Each row comes from the steps of one path. Every step used is in the known rows, and no mark comes twice. Write the path behind each row, first mark first.
In the rows, zero is written as 128.
Known rows:
W N V L Z X G M: [121 137 160 123 157 128 122 134 162 134 119 168 124 108 160 116  79 144
 101 140 151 121  98 146 139 123 133  96 141 130 128 156  94  97 113 154
 134 146  94 145  83 118  96 104 136]
G M Y L V N W: [124  99 143  95 158 157 143 137 142  42 136 109 124 128 153 167  60  44
 175  62 144 145 152 142 120 106 110 119 164  83 130 171  31 159 133 209
 116 124 133 107  64 169 144 123 150]
C R P: [162 123  93 119 127 122 141 140  94 143 139 139 118 138 124  86 166 162
 144 121 109 108 153 112 112 125 146 133 115 174 112 111 157 157 130 145
 110 111 155 104 162 151 162 122 145]
C V L: [127 138 103 135 106 120 116 154  81 149 128 150 106 143 126 117 136 142
 121 163 133 118  88 102 111 157 147 171 123 119 127  99 117 141 128 125
 133 140 118 102 123 122 165 138 122]
E R: [124 133 103 125 133 132 134 113  86 145 142 138 139 135 117 100 147 143
 127 136 123 117 135 113 115 106 147 149 116 157 120 101 170 168 142 101
 114 141 148 106 153 147 162 131 131]
A L Z: [ 82 137 127 140 122 118 114 125 144 138 138 133 109 145 124 125 139 123
 125 142 114 136 123 131 133 123 140 116 125 119 138 134 137 143 132  70
 123 130 126 134 134 124 124 124 116]
M G: [107 122 121 124 127 127 144 117 114 135 126  96 135 133 129 110  69 131
 125 129 135 123 141 112 118 120 132 113 132 145 111 120 103 157 136 189
 119 138 130  87 124 130 160 149 118]
Y L A X G M: [ 90 113 158 115 170 121 131 142 179 101 129 118 166 112 135 168 101 114
 107  90 134 134 119 143 158  85 111 112 136 121 123 151 126 105 134 135
 125 121 121 128 119 129 105 114 111]
X V L: [150 142 105 128 124 119 139 121 120 125 145 123 113 150 114 122 142 153
 111 142 135 123 126 123 113 124 138 148 135 129 137 101  66 151 126 120
 129 154 141 112 129 103 154 130 129]
F L V: [116 137 118 132 111 143 132  92 132 122 137 114 113 144 128 137 170 127
 137 121 126 133 165 131 122 124 134 149 136 101 130 117 118 151 129  85
 127 126 151 148 133 113 131 115 113]
F L Z X V D: [140 148 143 153  92 134 126  85 156 132 137 112 114 115 114 158 224 128
 145 123 128 143 133 148 133 149 128 126 121  80 145 144 140 109 110  56
 142 128 124 184 133  98  70 108 132]
Y L A X Z: [ 69 123 155 133 153 121  99 129 148 125 134 136 146 124 127 150 107 112
 124 114 118 138 118 154 143 108 128 132 121 104 129 150 128 105 143  70
 129 119 138 132 140 119  94 101 123]
W N V L Z X F: [121 145 159 139 138 136  88 141 134 163 131 184 106 117 150 105  66 136
 116 164 138 127 102 161 123 144 136  99 134 112 138 145 105  87 122  94
 136 139 119 148 105 108  73 104 160]
F X: [108 134 124 130 112 133 135 128 117 141 136 113 134 127 113 136 106 135
  95 136 128 127 147 115 124 122 134 134 119 132 123 127 130 142 131 100
 122 140 152 122 140 115 145 131 108]
V D: [117 126 121 131 107 137 137 115  93 126 134 108 124 139 115 115 137 149
 142 150 134 118 134 109 110 155 141 116 124 156 114  95 146 147 132 151
 109 135 131 106 128 136 159 137 139]
R C V L A X G: [172 127 123 141 132  93 101 189 141 162 108 156 120 118 121 149 181 171
 127 134 125 121  80 136 136 139 132 173 114  89 131 126 146  87 123  84
 151 126  97 134 152 129 112  98 135]
A X: [120 121 125 124 125 128 125 127 110 149 136 101 130 145 117 122  89 137
  98 140 135 124 148 110 126 118 136 144 119 143 124 116 128 133 134 123
 120 132 135 110 140 117 144 138 123]
B R E: [157 136  98 121 145 128 145 121 105 132 130 134 131 138 119  98 195 161
 165 142 120 118 144 117 117 122 142 121 125 183 108 106 175 183 132 150
 121 110 159 144 148 134 157 152 137]
C R: [122 127 105 121 121 123 138 122  84 148 130 135 115 141 122 103 162 139
 113 127 121 114 141 108 115 131 134 114 122 151 106 110 143 160 133 121
 110 121 150 101 148 125 159 131 135]
W N V: [ 94 130 130 115 134 132 118 124  87 162 121 155 118 149 146  86  40 154
 125 157 138 113 154 124 101 117 148  89 131 173 103 131 102 157 131 106
 112 145 132 113 116 119 164 114 136]
Z X G M Y L V: [146 100 150 113 130 153 152 112 169  59 117 123 160 104 157 153 103  75
 125  66 135 144 146 137 148 100  87 131 155 111 138 152  81  95 121 223
 139 113 126 137  88 144  97 133 120]
E R B: [152 133 100 124 134 124 143 132  74 122 143 160 142 133 111  78 170 140
 141 135 118 115 135 120 122  86 137 159 117 179 114  95 187 170 138  81
 115 141 150 111 171 169 166 125 123]
M Y: [124 123 116 120 112 134 132 121  98 123 132 128 130 138 127 103  85 135
 127 127 134 124 142 107 120 122 120 127 140 144 117 123 105 147 131 172
 117 131 138 102 120 140 158 150 122]
Z X: [116 129 124 133 109 142 133 119 105 146 128 114 134 132 120 116 117 119
  94 142 131 130 129 110 118 143 140 128 117 144 127 116 154 119 129 129
 124 134 128 115 131 123 133 131 131]
R E: [116 128 103 132 127 133 131 127 106 140 126 122 132 144 117 112 157 149
 140 142 122 122 137 112 113 119 144 124 119 161 116 113 162 171 133 150
 116 126 134 118 146 132 166 153 128]
A X G M Y L: [124  93 157 107 145 131 136 139 160  75 130 124 170 117 144 148  50 103
 114  81 144 126 140 128 158  81  90 131 145 126 123 156  85 107 130 209
 122 117 134 119 103 144 124 151  95]
L Z X V N: [118 138 120 139 140 127 131 115 150 144 129  86 111 124 121 161 173 109
 123 106 119 146 108 153 127 139 136 109 123  82 143 159 134 121 123  82
 129 139 125 145 123 117 111 108 159]
D V L Z X R: [155 142 128 140 111 126 112 136 142 146 127 109 115 131 132 171  99 113
 101 177 127 134  59 134 124 172 148 157 124 101 172  95  89 105 119 198
 159 141  98 124 114 103 121 133 151]
Z X G M Y: [139 111 143 120 120 138 152 122 144 102 122 125 161 102 135 128 101 121
 104  96 141 128 128 114 149 125 102 116 142 130 125 146 139 103 115 218
 128 124 123 123 102 148 122 148 109]
A L Z X G: [ 93 129 150 146 113 127 122 125 173 143 127 131 127 123 127 148 174 124
 103 126 109 137  97 148 149 131 129 111 120  97 145 147 176  98 120  77
 136 121 118 150 137 128  81 106 121]
A X R C V: [175 107 110 134  99 105 110 174 108 150 105 100 134 141 119 140  85 146
 136 155 129 123 124 108 121 152 133 156  99 134 150 115 144 111 133 124
 151 126 121 125 162 126 171 135 104]
X G: [ 91 123 126 127 120 127 141 124 114 133 130 119 142 138 121 124 143 162
 109 126 121 116 115 120 128 128 134 108 127 134 116 112 163 142 128 126
 118 134 148 104 143 134 162 128 117]
G M Y L V: [131 108 127 107 138 146 146 113 143  52 129 129 142 128 154 133  65  75
 149  83 138 140 170 121 132  93  97 133 160 129 130 139  44 141 134 217
 126 121 132 121  85 142 140 147 112]
V L Z: [108 147 118 138 134 122 117 136 126 129 144 134 106 140 125 115 135 146
 111 156 132 125  94 126 126 134 146 140 131 120 136 110  97 135 133 128
 127 144 120 112 122 116 138 128 136]
L Z X: [101 139 131 143 117 134 122 117 126 148 128 120 125 124 125 125 136 118
 100 138 125 139 112 124 131 142 140 118 118 123 137 132 152 112 127 107
 133 130 116 132 131 117 110 123 136]
W N V L Z: [108 147 135 125 151 124 103 137 117 155 129 176  93 143 151  92  63 159
 124 173 142 116 114 141 112 122 152 111 139 144 120 133  60 139 128 111
 123 151 108 122 102 108 134 104 149]
E R C: [163 124  95 131 132 118 129 138  93 135 127 150 143 132 115  90 151 145
 146 133 119 116 145 110 112 109 143 143 105 161 124 109 177 156 144  98
 120 142 137 113 169 156 169 124 128]
A X V: [140 126 118 123 118 119 136 114 125 146 139  94 127 148 110 137 122 143
 106 122 130 131 164 121 125 105 127 141 122 130 134 122  96 143 124  86
 132 136 144 127 146 100 136 132 122]
F L Z X G M Y: [120 130 160 136 121 134 133 107 184 101 130 139 149  91 139 153 152 115
 117  89 137 139 117 138 170 122 100 119 143  74 137 177 148  91 110 151
 137 114 121 173 106 134  77 129  90]
W N: [110 131 122 119 124 139 118 129  79 150 141 113 125 149 135  94  60 140
 118 152 138 120 143 110 107 119 141  93 131 159 115 125 107 157 134 107
 113 143 134 110 131 131 168 107 138]
W N V C: [ 98 131 135 110 142 137 122 122  87 170 116 118 104 147 141  94  71 146
 145 166 128 111 155 121 104 156 141  87 122 167  95 129 137 156 129  98
 108 133 118 116 121 123 158 134 145]
Z X G M: [113 118 140 125 125 134 154 121 143 118 124 113 160 111 127 135 127 125
  94 112 136 127 118 113 144 133 122 104 125 136 125 131 174 110 121 173
 126 132 126 122 116 135 131 134 107]

Which path is each row?
[170 140 115 134 112 131 139 119 128 132 139 120 118 135 116 129 147 131
  95 141 138 132 119 126 115 135 135 159 126 122 147 110  82 117 119 122
 140 150 128 124 124 100 118 125 140] | Z X V L
[137 121 142 126 129 131 138 110 171  75 128 131 147 105 146 147  92  69
 126  74 136 153 141 138 151  95  92 114 146 106 151 176  52 103 120 164
 145 123 116 153  93 117  89 140 111] | G M Y L Z X V
[104 133 155 126 155 120 129 120 188 127 138 114 151 109 120 169 161 143
 111 100 139 132 132 140 163 101 118 128 135  88 123 156 162 111 121  87
 127 121 129 162 131 123  91 110  92] | F L A X G M
[ 87 110 153 119 147 125 133 133 168  66 128 143 159 110 152 142  87 106
 132  78 129 133 114 137 162  93  95  96 152 109 127 164  98 118 129 195
 126 119 126 129  99 147 126 141  97] | X G M Y L Z
[145 129 103 114 128 138 145 101  95 145 124  91  88 142 124 123 223 120
 149 119 107 121 165 119 113 165 124 131 124 130 108 103 149 161 126 116
 118 104 141 125 146 127 138 137 163] | L V C R
[126 147 146 131 140 136 102 135 125 162 122 170  99 128 152  99  67 138
 104 172 145 124 109 144 115 132 150 119 131 138 130 138  78 107 123 113
 133 147  97 136  99 104  97  98 159] | W N V L Z X
[111 120 148 133 121 144 115 127 139 104 125 143 139 114 146 132  82  82
 117 107 127 144 117 136 140 114 111 129 135 111 139 158  95  93 131 155
 134 117 116 131 110 131  91 132 132] | M Y L Z X
[123 120 154 134 121 127 133 121 192 102 126 140 141 102 139 144 128 102
 115  97 128 142 113 137 166 117 100 110 143  97 146 172 139  93 112 163
 135 114 109 158 100 146  77 133 101] | A L Z X G M Y
[106 150 124 127 155 117 122 135 135 152 118 179 106 135 130 112 116 167
 117 160 137 118 109 141 112 128 154 143 139 144 114 108 100 136 131 118
 122 147 114 107 108 111 129 123 143] | N V L A
[ 91 120 136 134 125 122 113 116 117 142 139 123 136 137 114 123 105 143
 115 137 124 125 134 124 135 131 135 138 113 124 126 128 145 127 135 102
 125 127 148 121 147 118 132 127 110] | A X Z
[ 86 129 126 118 138 128 138 118 105 158 108 125 108 145 125 108 124 147
 140 157 118 111 145 120 112 166 140 115 117 160  99 112 167 153 131 121
 109 128 123 109 126 119 161 163 128] | N V C
[ 96 115 149 114 159 127 139 137 166  77 125 142 166 104 145 147  96 111
 136  74 133 134 117 140 153  90  97  99 158 119 117 159 106 117 131 187
 122 119 124 120  99 153 121 128 109] | X G M Y L A
[183 122  94 142  99 114 119 149  67 148 113 165 127 121 116 104 201 148
 192 142 119 114 120 103 104 151 143 160  95 140 119 100 207 147 133  95
 129 131 111 128 164 165 164 127 137] | E R C V D
[160 129  90 123 138 132 137 128  97 140 151 141 141 132 119  85 155 162
 156 127 110 112 147 116 112  98 156 165 108 177 126 104 179 167 138 131
 115 130 151 107 167 171 166 125 140] | E R P
[120 128 119 124 122 141 134 104 137 131 130  81  92 154 122 139 179 104
 157 140 106 134 162 131 119 158 128 139 127 121 131 112 145 153 129  87
 123 116 128 138 133 130 126 137 136] | A L V C
[166  97 159 118 117 160 154 105 167  49 117 118 155  98 152 160 127  83
 153  74 141 139 144 138 143 124  87 128 156 114 133 139  95  87 118 248
 135 112 117 145  80 152  88 133 139] | Z X G M Y L V D
[ 85 151 142 146 132 128 104 121 145 147 145 143 131 120 115 145 166 140
 137 125 119 136 122 153 138 136 128 108 134  78 127 139 183 121 133  36
 125 122 158 154 148 122  94 111 113] | X F L A
[155 115 108 130 114 115 131 153 116 117 116  94 143 146 118 117  82 155
 130 154 128 120 133 115 114 145 138 109 113 161 145 104 138 131 141 159
 132 143 141 105 153 135 192 132 111] | X R C
[148 119 145 105 162 125 137 121 173  97 130  85 136 113 128 167 108  83
 152  78 133 146 165 140 152 105  84 134 143 110 128 169  71 119 124 141
 132 109 109 150 109 123  89 151 123] | G M Y L A X V C
[115 116 150 125 133 140 128 127 157  79 125 139 151 102 151 135  60  65
 119  93 142 148 127 128 152 106 100 121 142 119 140 170  89  96 130 197
 132 119 107 137  87 136  97 145 113] | G M Y L Z X
[175 126 109 117 128 125 149 123 108 119 126 121  80 145 118 110 250 101
 171 124  94 123 167 138 126 138 113 147 125 144 113 105 167 162 123  61
 121  98 144 142 164 152 119 122 145] | A L V C R B
[175 115 111 143  82 117 120 166 102 148  96 113 139 127 124 132 110 129
 131 155 125 130 104 108 113 177 137 140  97 135 153 117 171  93 129 134
 156 130 116 126 151 131 160 129 114] | Z X R C V
[145 139 139 150  95 126 128  98 165 133 134 118 106 125 114 150 199 114
 143 132 120 146 128 147 130 144 128 117 121 104 154 136 130 111 112  65
 139 127 110 170 128 111  71 113 143] | A L Z X V D
[ 96 123 142 123 154 129 111 139 142 129 132 117 140 132 128 150  89 108
 108 117 129 136 131 139 132  94 129 142 127 126 125 136 108 113 143  90
 124 123 127 118 133 117 108 112 136] | Y L A X
[157 137 130 131 124 120 130 108 143 149 137  94 119 129 103 152 172 155
 141 123 132 136 150 139 122 125 129 133 129 123 127 121 111 128 119  82
 132 131 121 143 139 108  98 112 158] | L A X V D
[ 91 139 154 150 112 132 122 110 165 143 130 129 135 112 126 155 197 138
 104 118 118 133 100 150 153 135 130 121 120  74 136 150 187  94 118  66
 137 120 132 165 142 114  80 103 111] | F L Z X G
[152 129 108 116 134 119 151 141  69 133 126 121 105 137 109  89 215 128
 150 135 107 108 140 116 124 150 120 127 114 167  93 101 195 160 126  91
 109 110 145 110 172 151 157 141 138] | V C R B
[118 111 163 118 159 131 109 145 170  92 139 138 161 102 139 153  44  85
 136  83 139 145 144 147 159  93  85 116 153 102 133 168  95  93 137 162
 128 109 135 137 104 142  78 143 113] | G M Y L A X F
[135 132 124 145 121 138 121 124 149 140 119  90 138 123 122 142 151 137
 124 153 121 139 105 136 129 137 143 122 114 141 158 128 169 119 126 166
 145 119 118 144 143 122 123 142 134] | L Z X R E
[162 130 142 129 128 123 129 131 168 113 123 154 131 100 146 165 116 105
 111 116 135 133  70 130 156 146 111 143 147  83 146 138  83 100 102 252
 151 128  82 137  84 130  95 147 137] | D V L Z X G M Y
[138 126 117 129 107 146 142  96 107 115 130 101 109 141 123 126 167 137
 155 134 131 127 157 120 106 150 136 130 136 141 123  89 121 150 128 158
 122 130 131 122 121 133 144 126 156] | L V D
[136 139 106 127 122 122 121 137 100 145 136 141 109 150 126 138 108 127
 117 167 129 117  95 109 109 155 150 156 129 124 132  82  83 156 125 185
 130 146 113  96 117 115 165 143 144] | D V L
[107 134 149 148 104 147 111 116 134 142 142 134 142 118 117 142 145 113
 117 132 126 134 128 140 136 152 124 121 121  85 138 137 193  96 127  67
 130 120 161 157 142 118  86 125 107] | Z X F L
[103 149 153 152 120 141 105 118 153 156 140 140 138 105 115 154 170 119
 120 125 123 143 117 155 139 148 127 117 127  72 136 147 202  89 126  35
 135 118 148 166 144 118  58 106 123] | Z X F L A
[196 131 139 118 160 110  94 177 150 154 110 138 116 136 140 117  19 177
 127 179 151 117 128 152 110 118 145 135 128 159 142 130  59 100 135 127
 141 148 104 127 127 112 125  87 151] | W N V L A X R C
[104 125 136 121 143 134 119 134 127 105 129 145 141 124 139 129  85 106
 134 104 128 137 127 137 128  98 114 129 148 126 119 144  88 126 139 143
 121 122 128 112 114 141 121 126 134] | M Y L A
[221 144 107 131 146  93 109 186 119 152 116 166 105 121 120 121 184 159
 156 150 132 124 106 126 126 145 137 186 117 130 126 115 136 113 129  83
 152 115 114 157 148 125 111 107 148] | B R C V L A X
[108 128 118 112 141 121 141 117  91 169 104 142  96 139 127 101 172 146
 144 142 113 104 153 120 111 165 134 113 114 162  87 112 171 158 128 110
 105 111 135 110 140 119 150 156 141] | N V C R
[142 127  98 122 140 130 137 123  92 161 119 104 107 135 112 113 242 140
 163 135 104 111 144 113 116 156 133 120 107 158  98 112 203 176 127 136
 108  97 132 124 163 134 151 163 152] | V C R E
[127 111 152 123 128 140 130 130 170  68 125 102 162 106 151 152  30  71
 117 107 143 146 114 135 152 117 101 120 143 126 163 159  81  87 133 235
 143 121 119 133  89 136 113 150 102] | G M Y L Z X R
[152 161 118 134 132 116 132 131 157 144 145 125 114 118 107 162 166 150
  99 129 130 138 128 147 127 111 132 158 135  99 142 130  66 132 120  62
 141 151 138 142 133  92 103 102 132] | F X V L A
[138 120  98 140  99 105 117 167  80 148 105 153 122 139 123 109 139 138
 147 140 119 122 122  99 112 155 139 133 105 132 120 118 167 138 132  93
 134 131 117 118 155 137 182 130 110] | R C V
[108 125 129 126 117 130 136 111 104 137 112 154 116 140 126 105 116 163
 150 156 135 112 144 121 105 152 145 111 125 168 101 101 140 148 129 153
 109 138 124 109 113 125 155 147 136] | N V D
[126 144 124 142 111 124 134 102 140 148 132 112 121 126 120 139 165 124
 105 118 120 145 130 137 130 129 131 113 122 109 146 140 120 119 118  73
 145 135 124 148 136  99 103 117 135] | L Z X V
[204 137  89 130 123  99 125 179  87 129 115 178 107 134 125  95 176 157
 164 159 130 111 104 107 114 163 141 163 117 147 121  98 140 140 130 123
 143 126 136 135 143 135 165 128 128] | B R C V L
[ 63 127 134 132 135 128 117 131 130 108 134 132 133 138 138 131 106 104
 122 121 119 134 115 135 132 109 132 109 127 123 130 133 111 132 143 105
 123 129 130 118 127 122 138 124 121] | Y L Z
[141 124 115 123 119 122 147 146  97 105 132 103 142 146 114 105  99 148
 124 157 126 119 120 123 123 122 132 129 125 178 135  90 142 146 135 141
 128 141 156 100 156 148 186 135 104] | X R B
